Known rows, with every way that one mark hangs from another:
[M F X]: [-5.6 -3.7 -0.3 -2.5  6.2 -8.7  0.2 -1.0 -8.6  1.6 -7.7  3.3  1.8 -6.4
 -7.4 -7.1 -0.9  0.9 -3.2  6.2  2.7  0.3  5.6]
[F C J X]: [ -3.6  -1.3   0.2  -2.0  11.3 -11.1  -2.8  57.6  -0.8   0.9  -6.8  -2.0
  -2.4  -5.0  -2.9  -6.3 -13.2   2.8   1.0  -1.6  -2.8   0.0   3.6]
[M [F C]]: [ -5.2  -1.3   0.8  -2.7   7.1  -6.9   2.6  26.7 -10.5  -0.3  -7.7   2.3
  -2.2  -3.6   4.1 -10.9  -2.5   1.8  -2.1   5.9   2.4  -0.3   6.2]
[X [M [F [C B]]]]: [ -8.5  -8.9  -0.3  -5.4   5.7  -6.5   6.0  21.9  -5.0  -2.3  -7.8  19.2
  -3.2  -3.7  -4.5 -18.5  -1.9   2.5  -5.6   6.8  -2.3   0.7  10.2]
[M [F J] X]: [ -6.6  -5.6  -0.1  -2.6   8.7 -10.4  -1.5  13.6  -5.9   1.8  -7.0   1.4
   2.2  -5.8  -0.4  -6.7  -4.7   1.3  -4.1   0.5   3.1   0.8   4.9]
[L [F J]]: [ -8.3   1.8  -0.6  -2.3  10.0 -11.2   2.5  12.6   2.5   0.7  -7.1  -0.9
   1.9  -3.2   8.9  -5.8  -2.5  10.8   0.2   4.1  -4.4  -0.4   7.4]
[X [M F]]: [-10.0  -8.7  -0.7  -1.9   6.0  -6.5   4.1  -1.7  -6.3  -0.4  -8.2   3.8
  -1.2  -3.2  -3.5 -11.6   5.0   2.6  -3.7   7.9  -1.8  -0.3  10.2]
[J [F M]]: [-12.9   0.5  -0.7  -0.9   4.6 -15.7   2.8  -9.1  -3.1  -0.7  -7.8   1.6
   3.6  -6.1  10.8  -8.7   0.3   4.8   1.0   6.6  -0.9  -1.3   5.5]
[X M]: [-9.7 -7.1 -2.1 -1.1  7.6 -9.5  3.1  0.5  1.6 -0.5 -7.8  3.5 -1.1 -4.2
 -6.2 -8.8  2.9  4.2 -1.7  6.2 -6.9 -1.0 10.3]
[R [C B]]: [ -5.1   0.9  -2.6  -2.6   8.5 -14.5   2.6  16.8  -0.4  -1.8  -6.6  17.6
  -2.8  -3.8  -0.1  -9.9  -7.1   5.7  -4.5   3.8  -6.6  -0.7   9.3]
[F [C B] J M X]: [ -8.7  -4.7  -0.9  -4.4   8.1 -11.6  -0.6  45.6   0.0  -1.2  -6.6  11.9
  -3.9  -6.4  -0.1 -12.7 -17.6   2.9  -1.0  -0.7  -5.6   0.8   3.4]
[X [M [F C J]]]: [ -9.4  -9.9   0.7  -3.6   8.4  -7.5   3.1  41.1  -3.7  -0.4  -7.4   2.2
  -2.2  -2.4   3.5 -13.6  -4.1   3.0  -4.7   1.6  -0.3   0.4   7.8]
[L [C B] [F J]]: [ -6.7   5.3  -0.5  -7.0  10.0 -11.6  -6.4  12.2   6.7  -1.4  -6.6  14.1
  -0.5  -3.7   6.7 -12.4  -8.3  10.2  -2.3   3.8  -6.2   0.5   8.6]
[M [F [C B] J] X]: [ -4.9  -5.9   0.3  -6.2   8.1 -10.6  -0.3  37.2  -4.5   0.0  -6.4  17.0
   0.4  -5.9  -1.8 -13.4 -11.8   1.4  -6.2  -0.3   2.1   1.8   5.5]
[L F]: [-7.6  4.1 -0.7 -2.1  7.9 -9.4  4.3 -1.6 -0.4  0.4 -7.9  1.6  1.1 -4.0
  1.9 -6.5  1.7 10.4  1.4  9.7 -4.9 -0.9  7.9]
[J [F C M]]: [-11.7   1.6   0.3  -2.2   4.3 -14.9   3.5  20.0  -2.6  -1.0  -7.6   2.3
   2.4  -5.8  11.4 -11.1  -4.7   4.6   0.4   5.8   0.2  -1.1   3.8]
[C B R]: [ -4.8  -1.7  -2.9  -2.1   8.7 -12.4   1.0   0.6   0.2  -2.5  -7.6   9.1
  -2.5  -0.1   1.5 -11.4  -9.1   3.7  -0.2   4.9  -7.4   0.9   5.0]
[B [C R]]: [ -3.9  -0.4  -1.9  -0.1   5.8 -10.6   4.0 -10.6  -4.2  -1.5  -7.8  -5.1
  -3.4   0.3   2.5 -10.4 -12.6   4.0   0.0   5.4   1.7  -0.1   1.9]
[F [C B] J X]: [ -3.2  -2.6  -0.4  -4.0  11.0 -12.1  -2.2  51.9   0.7  -0.7  -6.5  12.9
  -2.8  -5.7  -3.9 -10.9 -15.4   2.9  -0.5  -2.1  -4.3   0.9   5.6]
[M X]: [ -5.3  -1.7  -1.8  -1.4   7.5 -11.1  -0.9   1.8  -0.8   1.4  -7.3   2.8
   1.5  -7.0 -10.2  -3.6  -3.0   2.3  -0.9   4.4  -2.4  -0.4   5.5]
[B C]: [ -4.2  -0.3  -1.5  -0.3   5.1  -9.2   4.3 -16.4  -6.3  -0.5  -7.1   1.8
  -2.2  -4.9   1.4  -7.6  -5.3   4.0  -0.9   4.8   2.4  -1.2   6.7]
[X [M [F C]]]: [ -8.9  -7.6   0.4  -3.3   5.9  -5.9   4.9  26.8  -5.9  -0.8  -8.1   4.3
  -2.7  -3.1  -3.5 -14.2   0.3   2.3  -4.1   6.9  -0.4   0.0   8.6]
[F X]: [-4.0 -0.5 -1.0 -0.1  9.1 -9.9 -1.1 13.9 -3.3  0.8 -7.6 -0.8 -1.3 -6.0
 -9.3 -4.8 -4.0  2.3  2.4  5.0 -4.1 -0.6  5.3]
[L [C R] [F J X]]: [ -4.9   6.5   0.3  -4.3  11.1 -12.3  -9.9  36.5   7.1  -0.2  -8.1  -8.9
  -1.5   0.1  -1.6 -11.1 -16.9   8.6   2.2   4.5  -5.4   1.7  -0.1]

Rows:
[ -8.8  -3.6  -0.4  -2.0   8.9 -12.3  -2.1  55.2   1.2  -0.7  -7.6  -9.9
  -4.9  -1.3   2.4 -11.0 -22.0   2.7   1.4   0.3  -4.3   1.3  -2.8]  [F [C R] J M X]
[ -9.5   0.6   0.3  -4.3   4.4 -15.3   2.3  29.4  -2.1  -1.7  -7.6  15.4
   0.8  -7.8  -1.0 -15.1 -10.0   3.5   1.2   5.3  -1.6   0.4   3.6]  [J [F [C B] M X]]
[-11.2   0.8   0.3  -3.0   3.7 -16.1   1.6  21.7  -0.4   0.2  -7.6   4.2
   4.5  -8.4  -0.2 -10.0  -7.1   3.6  -1.1   5.7   1.8  -0.3   1.9]  [J [F C [M X]]]
[-10.7 -11.1  -0.5  -2.3   8.5  -8.3   2.5  11.6  -4.0  -0.1  -7.4   2.0
  -0.8  -2.8   3.4 -11.4   0.6   3.1  -4.8   2.4  -1.7   0.2   9.3]  [X [M [F J]]]
[ -6.9  -8.6  -0.7  -4.5   9.7 -10.8   0.4  53.2   5.4  -1.4  -6.9  14.2
  -3.1  -5.4 -11.4 -14.4 -12.5   3.4  -3.2  -0.9  -7.2   1.2   7.8]  [F [C B] J [X M]]
[ -4.1  -3.8   1.7  -2.9  10.1  -8.4  -1.5  54.9  -8.3   0.8  -7.3  -1.7
  -2.6  -4.4  -0.1  -9.9 -10.8   1.1  -1.1   0.2   2.7   0.9   3.2]  [M [F C J X]]
[ -5.5   2.7  -0.7  -4.0   7.5 -18.1   2.5  27.0   0.7  -2.5  -7.8  10.9
   1.2  -0.4   7.3 -15.6 -11.2   4.7   0.0   4.8  -1.9   1.1   2.8]  [J [F [C B R]]]
[ -7.3  -7.8  -0.3  -2.5  10.2 -10.0  -0.3  57.5   3.9   0.2  -7.3  -0.2
  -2.7  -5.0 -10.2  -9.9 -10.2   3.2  -1.5  -0.2  -5.3   0.3   6.1]  [F C J [X M]]
[ -6.8   2.1  -0.2  -6.1   9.8 -11.5   3.3  36.7   4.0  -1.3  -6.6  15.1
  -0.1  -3.3   7.5 -12.6  -9.3  11.0  -1.9   3.1  -5.3   0.5   7.9]  [L [F [C B] J]]
[-11.4   0.5  -0.3  -4.6   4.2 -15.7   4.6  15.4  -1.4  -2.4  -7.2  17.1
   1.6  -6.4  10.1 -15.2  -6.6   4.8  -1.2   5.7  -1.6  -0.2   5.7]  [J [F [C B] M]]
[-10.7  -0.4  -0.5  -5.5   2.9 -16.7   2.5  16.9   0.9  -1.2  -7.2  18.7
   4.0  -9.3  -1.4 -14.2  -9.2   3.6  -2.9   5.2  -0.1   0.6   3.6]  [J [F [C B] [M X]]]
[-12.2   2.7  -0.8  -7.3   7.0 -10.9  -5.0   5.7   5.8  -2.1  -6.7  14.0
  -1.2  -4.8  10.6 -14.3 -10.4  10.0  -1.6   5.2  -7.8   0.4   6.8]  [L [C B] [F J M]]
[-10.1   1.7   1.0  -2.1   5.1 -14.8   1.4  34.8  -3.2  -0.4  -8.1   0.6
   1.8  -7.5   0.4 -10.8  -7.5   3.3   2.3   5.7   0.6  -0.4   1.4]  [J [F C M X]]
[ -4.4  -2.6  -1.6  -3.9  10.9 -13.8  -0.6  42.8   3.1  -2.1  -6.7   7.4
  -3.5   1.1   8.7 -13.4 -18.9   4.2  -1.8  -0.9  -5.7   1.4   2.9]  [F [C B R] J]
[-10.8  -3.7  -0.6  -2.4   7.9 -11.1   0.3  36.5  -0.8  -0.5  -6.5  -0.6
  -2.7  -4.5  12.0  -9.1 -11.6   4.0  -1.0  -0.1  -3.8  -0.6   4.0]  [F C J M]
[ -4.5   3.9   1.1  -2.2   8.0 -15.0   0.2  41.3  -2.7   0.4  -7.9   1.7
   2.4  -6.7  -3.6  -8.9  -6.2   3.4   2.5   4.7   1.6  -0.4   3.5]  [J [F C X]]
[ -3.8  -3.8   1.0  -2.6  10.6 -10.1  -2.0  59.9  -6.2   0.0  -8.0  -8.2
  -3.8   0.7   1.4 -12.5 -17.8   1.1  -0.5   0.4   1.8   2.1  -1.3]  [M [F [C R] J X]]
[ -2.8  -2.4  -1.1  -3.9  11.8 -13.3  -3.0  57.5   2.5  -1.4  -7.1   5.8
  -4.1  -0.7  -2.6 -13.5 -22.1   2.8   0.1  -1.2  -5.1   2.2   0.5]  [F [C B R] J X]
[ -4.1   2.8   0.5  -4.2   7.6 -15.9   1.3  36.3  -1.3  -1.3  -7.6  16.3
   2.3  -6.6  -4.8 -12.8  -7.8   3.6   0.7   4.0  -0.2   0.5   5.5]  [J [F [C B] X]]
[-11.1   5.1  -1.4  -6.3   5.2 -11.0  -3.7  -3.0   5.2  -3.4  -8.1   9.0
  -3.4  -0.6   5.3 -17.4 -13.5   9.5  -0.3  10.8  -9.0   1.4   2.7]  [L [C B R] [F M]]
[ -5.8   4.0  -0.1  -1.8   7.8 -16.8   1.5  32.4  -0.2  -1.2  -8.3  -4.1
   2.0   0.0   8.3 -11.4  -9.1   4.7   1.2   5.5   0.4   0.2   1.1]  [J [F [C R]]]
[-11.0   0.7  -0.9  -4.0   4.6 -17.2   3.8  20.3   0.3  -3.3  -8.0  10.2
   0.4  -1.4  10.9 -17.4 -13.0   4.8  -0.5   6.0  -2.7   1.0   0.9]  [J [F [C B R] M]]
[ -4.1  -3.6   0.2  -5.6   5.9  -8.6   1.6  23.0  -7.0  -0.4  -7.3  18.7
  -0.9  -6.9  -8.3 -14.0  -7.4   0.9  -5.3   4.8   1.8   1.2   6.0]  [M [F [C B]] X]
[ -5.5  -3.6   0.5  -2.7   9.9 -10.3  -0.1  46.1  -6.0  -0.7  -7.6  -6.3
  -2.8   2.3  12.2 -12.8 -14.0   2.5  -2.1   0.9   1.3   1.3   0.8]  [M [F [C R] J]]
[-11.1   0.6   0.0  -0.8   5.2 -15.3   1.2   5.3  -4.0   0.1  -8.1  -0.2
   3.1  -7.7  -0.2  -8.5  -3.4   3.6   2.8   6.4  -0.5  -0.5   3.0]  [J [F M X]]
[ -8.3  -8.8  -0.6  -5.1   6.3  -8.2   5.3  27.0  -3.0  -3.2  -8.4  12.1
  -4.8   1.1  -3.5 -20.8  -8.7   2.6  -4.9   7.2  -3.6   2.0   5.7]  [X [M [F [C B R]]]]
[ -9.2 -11.0   0.1  -6.0   8.0  -8.4   3.6  36.2  -2.7  -1.6  -6.9  17.4
  -2.7  -2.7   2.1 -18.2  -6.3   3.0  -6.8   1.4  -2.6   1.1  10.1]  [X [M [F [C B] J]]]
[ -3.5  -1.5   1.4  -2.5   7.5  -6.6   0.3  41.0 -10.8   0.3  -8.0   0.6
  -3.1  -5.2  -6.9 -11.0  -6.7   0.7  -0.1   5.3   2.7   0.2   4.0]  [M [F C X]]
[-10.4  -4.9  -0.8  -3.2   7.0 -12.1  -1.4  38.0   2.0   0.6  -6.5   0.7
  -0.5  -7.1   0.7  -8.2 -14.1   2.7  -3.0  -0.4  -2.2   0.0   1.9]  [F C J [M X]]
[-12.3   0.0   0.1  -5.0   6.2 -11.1   2.2  36.1   4.3   0.9  -7.2   0.8
   1.3  -6.8   1.3  -9.9 -12.9   9.4  -2.1   4.0  -2.8   0.5   2.2]  [L [F C J [M X]]]
[ -6.8  -7.9  -0.7  -2.2  10.9 -11.7  -1.0  62.0   6.0  -0.7  -8.1  -6.7
  -3.9  -0.2  -8.8 -12.5 -17.0   3.1  -0.9   0.2  -6.5   1.5   1.1]  [F [C R] J [X M]]
[-11.0   1.2   0.8  -3.9   7.9 -10.0   1.9  48.5   2.0   0.2  -7.6  -2.8
  -1.5  -5.7   1.6 -10.2 -13.3   9.3   1.2   4.2  -4.2   0.4   2.0]  [L [F C J M X]]
[ -8.2  -2.5  -0.8  -4.0   5.6  -9.7   1.4  31.6  -2.1  -1.8  -7.3  14.1
  -4.5  -7.3  -6.9 -13.6 -13.0   2.1   0.0   4.5  -5.8   0.4   4.4]  [F [C B] M X]
[-14.1   0.1  -0.8  -2.8   7.1 -10.8   3.9   5.9   1.4   0.0  -7.3  -1.1
   0.6  -3.9  12.3  -8.4  -4.2  10.9   0.1   5.5  -5.6  -0.4   5.5]  [L [F J M]]
[ -6.3  -5.6  -0.9  -1.6   8.6  -9.9   1.0  49.1   3.7  -1.2  -8.7  -5.3
  -4.6  -0.9 -15.3 -13.5 -13.1   2.7   0.2   5.7  -6.6   1.1   1.7]  [F [C R] [X M]]
[ -8.5  -8.7  -1.3  -1.3  10.6 -10.7  -0.9  28.9   3.4   0.4  -7.4  -0.7
  -0.9  -5.2 -10.2  -7.5  -5.4   3.3  -0.7   0.6  -6.5   0.2   7.3]  [F J [X M]]
